Each row was made from one small tree. The marks that hang from a mark follow it in brackets, in the order of their numbers. Every link used is in the known rows. Write each row's tree.
Known rows:
q383{q969}: [  9.4  -2.4  -8.9  15.2 -15.7   2.4  -7.1   5.2   6.4  13.7   4.5   4.1
   0.9   7.5   5.2   1.3  15.3   7.8  -3.5   7.4 -17.3 -11.7]
q434{q383 q787{q48 q744 q968}}: [  6.3   0.3  16.0  -1.4  32.9  49.4  15.9  35.3 -16.0  19.9  -5.4   0.8
  -9.0 -55.7 -16.3 -26.6 -19.5   1.6  -8.8 -26.0  32.9   5.2]
q48{q383{q968{q787{q230}} q969}}: [ 22.2  -3.2 -19.7  -0.8  12.1  -4.0  10.9  15.5  13.8  24.2  -3.0   5.6
  44.5  -8.1  10.7  -2.0  25.4  24.9  32.0  17.4 -19.2 -16.0]
q48{q383{q968 q969{q787}}}: [ 35.1   2.5 -18.9  -1.0 -11.2 -10.2  -2.7  26.6 -16.6  50.3  -0.8  16.7
  11.1  -4.5   8.5   3.5  -5.3  11.5  26.1  17.5 -34.3 -13.0]
q48{q383{q968 q969}}: [ 27.2   2.7 -21.2  13.5 -10.4   3.7  -5.5  14.1   2.9  21.4  -1.1  15.8
  14.7   1.5  10.2  -0.9   7.3  14.0  20.6  15.0 -30.8 -21.1]
q434{q383{q48 q968} q787{q744}}: [  1.0  -3.2  24.1  11.5  17.2  60.9  13.3  20.7  16.3  52.5 -14.0   8.0
  42.3 -27.0   3.4 -22.8  -0.2   4.5  38.1 -13.9   3.8   5.3]
q383{q968{q787{q230}}}: [  3.9  -7.6  -6.1 -17.7  28.5   8.3  17.8  10.7  14.2  20.8  -6.5  -4.1
  41.1  -6.8   7.5  -0.2  21.2   5.0  31.4   6.6   9.0   0.3]
q230{q383}: [-17.3  -4.9  -3.4  13.2  -1.1  13.2  -0.8  15.8  14.4   0.0  -4.9  -0.6
  12.1   4.8  -4.5 -21.1   3.3   1.1  -2.1  -0.7  -4.6  13.6]
q969{q383{q48} q787{q744 q968}}: [ 19.0   2.7  22.4 -16.6  -6.5  25.1  12.4  14.6 -32.0  28.7  12.9 -12.0
  -8.3 -16.8 -11.6   5.9   8.6   1.4   5.0 -12.0  30.5   3.9]
q969{q787{q230 q744}}: [ -1.4   1.0   7.1 -18.3  33.3  -1.1   4.2  17.4  -2.1  28.9  15.4  -0.5
   6.9 -30.7 -13.3  -3.6  -3.9  -1.6  40.2   8.4  20.3   9.4]
q383{q968{q787{q230 q744}} q969}: [ 11.7  -5.9  -6.7  -1.3  20.1  24.8   9.1  17.2  11.2  41.3   7.8   6.6
  41.7  -9.9   7.4 -10.2  35.8  19.5  47.4  13.3   3.4  -9.7]
q383{q48 q968{q787{q230 q744}}}: [ 0.6 -2.6 10.2  2.3 28.5 37.0 14.3 -0.6 20.4 36.2  4.0 -7.7 54.4 -6.7
  5.8 -5.4 35.4  5.1 48.9  0.5 19.1  2.4]
q787{q48{q383} q230}: [ -2.9   9.3 -11.5   4.9  39.9 -11.2   1.8   2.7  12.8  -9.4  15.5  -9.7
 -10.2 -36.5 -14.6  -2.3  -7.1  -3.0   8.7   1.9  14.8  -9.9]
q434{q787{q230 q744}}: [ -2.3   5.3  17.9   0.5  39.2  14.4   5.6  26.3  16.4   9.8  -2.7   0.0
  20.5 -35.2  -5.6 -17.4   7.1   3.7  33.5  -6.4  22.6   0.3]
q434{q383{q968} q787{q230 q744}}: [ -4.5  -3.9  10.7  -9.9  53.7  45.4  18.4  39.2  25.0  42.8 -11.0   9.7
  38.3 -46.4  -5.5 -24.7  -5.4   4.2  53.5  -3.3  15.5   5.8]
q969{q383{q968} q787{q230 q744}}: [  6.4  -0.6   4.6 -36.8  34.5   9.0  18.0  34.6  -6.9  44.8  20.2   1.8
  12.4 -32.5  -7.6   1.7   5.3   4.7  57.3   7.8  25.4  -2.2]
q968{q383{q48}}: [-11.5  -2.3  19.1  16.4 -13.2   1.0   3.6 -29.4  19.5  11.2   6.6 -10.6
  15.0   8.9 -12.7 -12.8   8.6 -10.8  -8.9  -6.7  -9.8  10.0]
q787{q968{q383}}: [  4.8  -6.0   6.5  -7.6  -2.2   0.1   7.9  -1.7  -8.9  -4.7  -5.9  -3.5
  -8.8  -1.0 -20.2 -13.2  -4.6 -11.2 -27.0  -5.9   3.7  11.5]
q48{q383}: [  8.9   9.5  -2.5   3.9  -0.6 -12.6   1.3  -0.3  -4.7 -12.7  -1.9   4.3
   2.6 -10.3  -1.9  -5.7 -10.4  15.1   6.7   3.2 -11.5  -5.8]
q48{q383{q968{q787{q744}} q969}}: [ 30.4   5.6  -7.5   8.6  -9.0  10.1   6.9  15.9 -13.9  30.5   4.5  18.1
  34.8  -7.8  14.2 -18.8  17.7  43.6  37.8   9.7 -19.8 -16.9]
q968{q383{q969} q787{q230}}: [ -4.7 -12.5   2.6  -3.0  -1.9 -17.2  16.4  -9.9  23.3  17.3   9.7  -7.6
  33.0  -3.4  -9.9 -17.8  28.8  14.2  -0.6   7.2 -18.2   2.9]
q383{q48 q969}: [  5.3  -2.4  -0.3  31.2 -24.9  17.5 -10.5 -12.6  20.4  23.3   6.1  -4.5
  12.9  16.0   7.1   5.1  27.8  -1.9  -4.2   3.8 -17.4  -9.6]
q230{q383{q48 q968{q787}}}: [ -7.3  -9.7   1.7  18.4  -8.6  34.2  11.2   6.3  17.6  32.8 -16.1  -6.4
  57.6  18.1  11.1 -19.6  31.2   4.5  14.0  -3.9  -8.4  14.8]
q787{q230}: [ -8.9  -2.9  -3.1  -6.6  29.2   0.9   2.4   2.7  20.2  -2.1   3.3  -7.6
   4.1 -10.9  -6.0   4.7   8.2  -9.6  16.0   7.1  10.5   1.9]

Write each row's tree:
[-28.8  -1.9   9.8  28.3  28.0  44.3  -2.2   5.4  42.6  11.4   8.9 -11.3
  31.3  -8.5 -13.6 -25.7  25.9  -6.9  31.7   0.3  20.1  17.4] => q787{q230{q383{q48}} q744}
[-12.5  -4.9  -8.2  12.2  51.2  31.9   7.0  48.4  33.2  29.9 -10.5  -2.4
  23.1 -32.1  -3.6 -28.4   8.6 -21.7  19.4  -8.6  15.5   4.4] => q434{q787{q48 q230{q383{q968}}}}
[-22.8  -8.3  -5.3   5.5  34.5   8.2  16.4  16.0  19.6   2.7   7.8 -17.2
  24.9 -20.4 -10.7 -23.8  17.8   1.7  -3.1  -6.0  20.3  12.9] => q968{q787{q48 q230{q383}}}
[ 22.8   5.3 -26.1  22.7   6.1   4.3  -6.9  15.0  -1.5  28.0  12.4  10.1
  -4.7 -13.4   5.9  -0.9   2.6   4.6   7.2   8.4 -15.8 -26.6] => q787{q48{q383{q968 q969}}}
[ -3.3  -9.5 -11.8  16.4  27.4  48.3  -5.4  34.3  19.7   8.7   4.6   1.4
   5.1 -10.2 -14.2 -24.3  26.8  -0.7  11.9   8.6  16.6   8.8] => q787{q230{q383{q969}} q744 q968}
[ 28.6  -1.8  -5.4   0.1   6.5  19.4  -4.4  28.1 -38.4  44.5  20.2   3.1
 -32.4 -26.6 -10.8  -0.7  -2.9  -4.7  -9.5  -2.7  20.4  -5.8] => q383{q969{q787{q48 q744 q968}}}
[-15.4  -5.4   5.8  -8.0  28.6 -18.2  23.6 -13.4  13.5   7.6  17.8 -20.0
  17.6 -25.9 -20.6 -21.5   9.8  -1.6 -10.2  -7.9  13.3   6.9] => q968{q383 q787{q48 q230}}
[ 30.4   4.2 -21.0  17.4   1.5   7.7  -7.0  15.2 -19.4  -0.9   6.7   0.9
 -28.7 -18.3  -6.7  -0.2  -1.0   2.1 -28.3   0.2  -0.9 -20.2] => q787{q48{q383{q969}} q968}
[-23.7  -9.6   7.1  14.3  11.3  22.4  12.6  -0.3  36.9   8.4  -6.5 -20.9
  53.7   2.0  -1.8 -19.0  37.4   3.4  10.1  -1.8   5.4  21.1] => q968{q787{q230{q383{q48}}}}
[  1.7  -0.4   8.6 -29.7  28.4  16.3  30.5  20.0  -0.6  18.6  15.7  -4.1
  36.6 -27.1   2.3  -5.6  30.3  23.6  50.1   1.5  25.5  -2.9] => q969{q383{q968{q787{q230 q744}}}}
[ 12.9  -1.2  10.0 -16.8  -9.7   9.7  12.3  12.1  -8.5  50.5   8.1  -7.2
  19.7  -2.4   5.7  16.0  10.6  -6.7  22.8  -2.1   0.4  -2.6] => q969{q383{q48 q968} q787}
[ 4.8  0.6  7.7  0.1 -6.1 24.9 10.9 -0.2  9.5 24.1  6.4 -6.6 19.3  3.7
  7.9 10.9 22.0 -4.0 15.3 -3.9  3.8 -9.1] => q969{q383{q48 q968}}
[ -5.5   6.0   8.1 -27.1  39.8  -1.6  16.0  23.3 -12.7  28.0  41.2 -12.2
 -14.8 -51.8 -19.9   1.7  -1.6  -0.3  25.7  -2.8  40.1  -3.4] => q969{q383 q787{q48 q230 q744}}
[ -5.0  -4.2   9.1  -2.0  -1.0 -20.4  21.5 -14.7  -9.2   8.9  16.2 -11.8
  11.2 -16.0 -12.9 -24.5   2.9   7.7 -24.5 -13.9   1.4   6.2] => q968{q383 q787{q48}}
[-28.1  -5.0 -13.5  15.7  41.3  17.7   0.8  17.2  30.6   2.7  12.9 -12.8
   1.3 -22.2 -16.8 -19.5   6.8 -17.3  -0.3  -1.3  20.1  10.3] => q787{q48 q230{q383}}
[  4.8 -12.3 -15.3   4.3  -0.3  33.0   5.0  15.8  14.3  45.3  -3.2  15.4
  19.1  -3.8   4.2  -4.5   3.0   6.8  16.0  10.5 -21.9  -5.5] => q434{q383{q968 q969}}
[ 12.0  -7.7  -8.6  12.8  -4.8   7.6   1.8   1.6  -7.9  12.5  13.9  -5.2
 -27.5  -8.8 -20.8 -13.4   4.9 -14.3 -45.2  -6.7   1.7  -4.2] => q787{q48 q968{q383{q969}}}
[ -5.1 -10.5   1.2   1.1  23.8  30.9   3.7  23.4  14.5  29.0 -11.0 -16.9
  14.7  -5.6 -17.5  -2.5  12.5 -27.1   1.6  -0.8  19.4  25.8] => q969{q787{q230{q383{q48}} q968}}
[ -6.1 -10.2   3.3  10.2   6.6  46.3   9.3  -3.6  24.8  40.7  -8.4  -0.3
  30.8  -1.4   1.2  -1.0   1.0  -7.0  21.5  -2.1  -5.7   5.8] => q434{q383{q48 q968}}
[ 11.3  -6.8  12.6 -11.4  13.0  33.0  17.3  34.0  -5.9  10.3 -28.8   2.4
   5.3 -30.9  -8.0 -13.0 -16.7   2.2 -16.3 -17.6   8.0   9.5] => q434{q383 q787{q968}}
[ 41.4   0.8 -13.4  -6.9 -14.2  -9.9  -1.1  25.2 -33.1  23.5  -5.5   7.3
 -13.8 -11.3  -3.9   7.2  -9.2  10.6  -8.0   8.9 -18.5  -7.8] => q48{q383{q969{q787{q968}}}}
[ -0.2 -11.2 -19.1  23.0  -8.5  30.2  -7.4  29.0  21.1  36.0  -5.6  13.4
  21.8  18.3   8.9 -19.7  20.5   0.4  13.7  10.8 -22.2   0.0] => q230{q383{q968 q969}}
[ 23.7  -1.8 -11.5   5.9   9.9  19.1  -5.4  29.6 -21.6  71.7  24.4  12.7
  -7.3 -18.8   1.1  -2.8   1.2  -1.7  25.6   6.6   3.5 -11.9] => q383{q968 q969{q787{q48 q744}}}
[ 14.5  -5.1  -8.1  27.0 -16.6  33.1  -8.8  -1.5  19.4  45.1  -1.4   3.7
  23.1  21.2  13.7   8.7  30.4  -8.0  15.4   7.2 -20.4 -13.1] => q383{q48 q968 q969}
[ -5.5   2.9   2.9   2.8  43.6   4.1   7.2  23.3  16.4  11.2   1.3 -10.2
   3.9 -40.7  -7.5  -7.3   2.7 -16.4   1.9 -12.6  21.9  -6.0] => q434{q787{q48 q230}}
[ 13.5  -8.1 -10.3   5.2  11.8  19.3  -2.0  10.8  25.1  71.9   4.3  -3.0
  29.3   3.2   5.0  19.7  26.2 -20.7  34.3  14.7 -11.9  -7.0] => q383{q48 q968 q969{q787{q230}}}
[  9.6  -2.4  -3.1 -35.7  36.1  -0.9  18.6  29.5 -20.9  15.9  19.8 -19.3
 -28.9 -43.1 -21.8  16.1  -3.6 -19.7 -10.2  -7.1  43.3  -2.4] => q969{q383 q787{q48 q230 q968}}
[ -7.5   0.3  32.4  16.6  10.2  44.6  12.0   9.3  14.3  33.2  -7.5   1.3
  34.2 -30.6  -3.8 -24.2  -0.6  12.8  20.9 -18.5   6.7   8.4] => q434{q383{q48} q787{q744}}
[-15.9  -3.1  -6.0  11.2  52.5  48.4   1.3  31.5  10.6  -0.1  12.9  -9.8
 -13.9 -32.2 -25.8 -26.4   5.9 -16.9   0.8  -5.5  47.4  14.0] => q787{q48 q230{q383} q744 q968}
[ 30.7  12.1  -0.2  -7.2  20.8   4.3   2.7  26.4 -50.0  17.5  12.5   2.1
 -29.2 -41.8 -17.5  -6.9 -25.9   3.7   0.8  -7.0  26.4  -2.4] => q969{q787{q48{q383} q744 q968}}
[-21.3  -4.7 -13.0  31.1  33.9  34.7  -7.5  24.2  32.2  20.5  27.7  -3.5
   2.0 -23.1 -14.6 -29.6  20.3  -1.4  15.9   5.4  15.9   0.1] => q787{q48 q230{q383{q969}} q744}
[  3.1  -3.7 -11.8  -3.0  46.3  18.5   2.1  11.9   1.3  -3.6   6.1 -15.5
 -26.5 -27.1 -16.6   7.0   2.7 -28.3 -16.6  -4.7  41.4  -0.8] => q787{q48 q230 q968}
[ 22.0  -2.2  -6.3 -14.4  14.5   3.0   1.8  21.3 -38.4  25.3   5.2  -7.2
 -29.8 -23.2 -13.2   9.5 -17.2 -20.4 -25.2  -8.3  26.3   4.6] => q969{q787{q48 q968}}
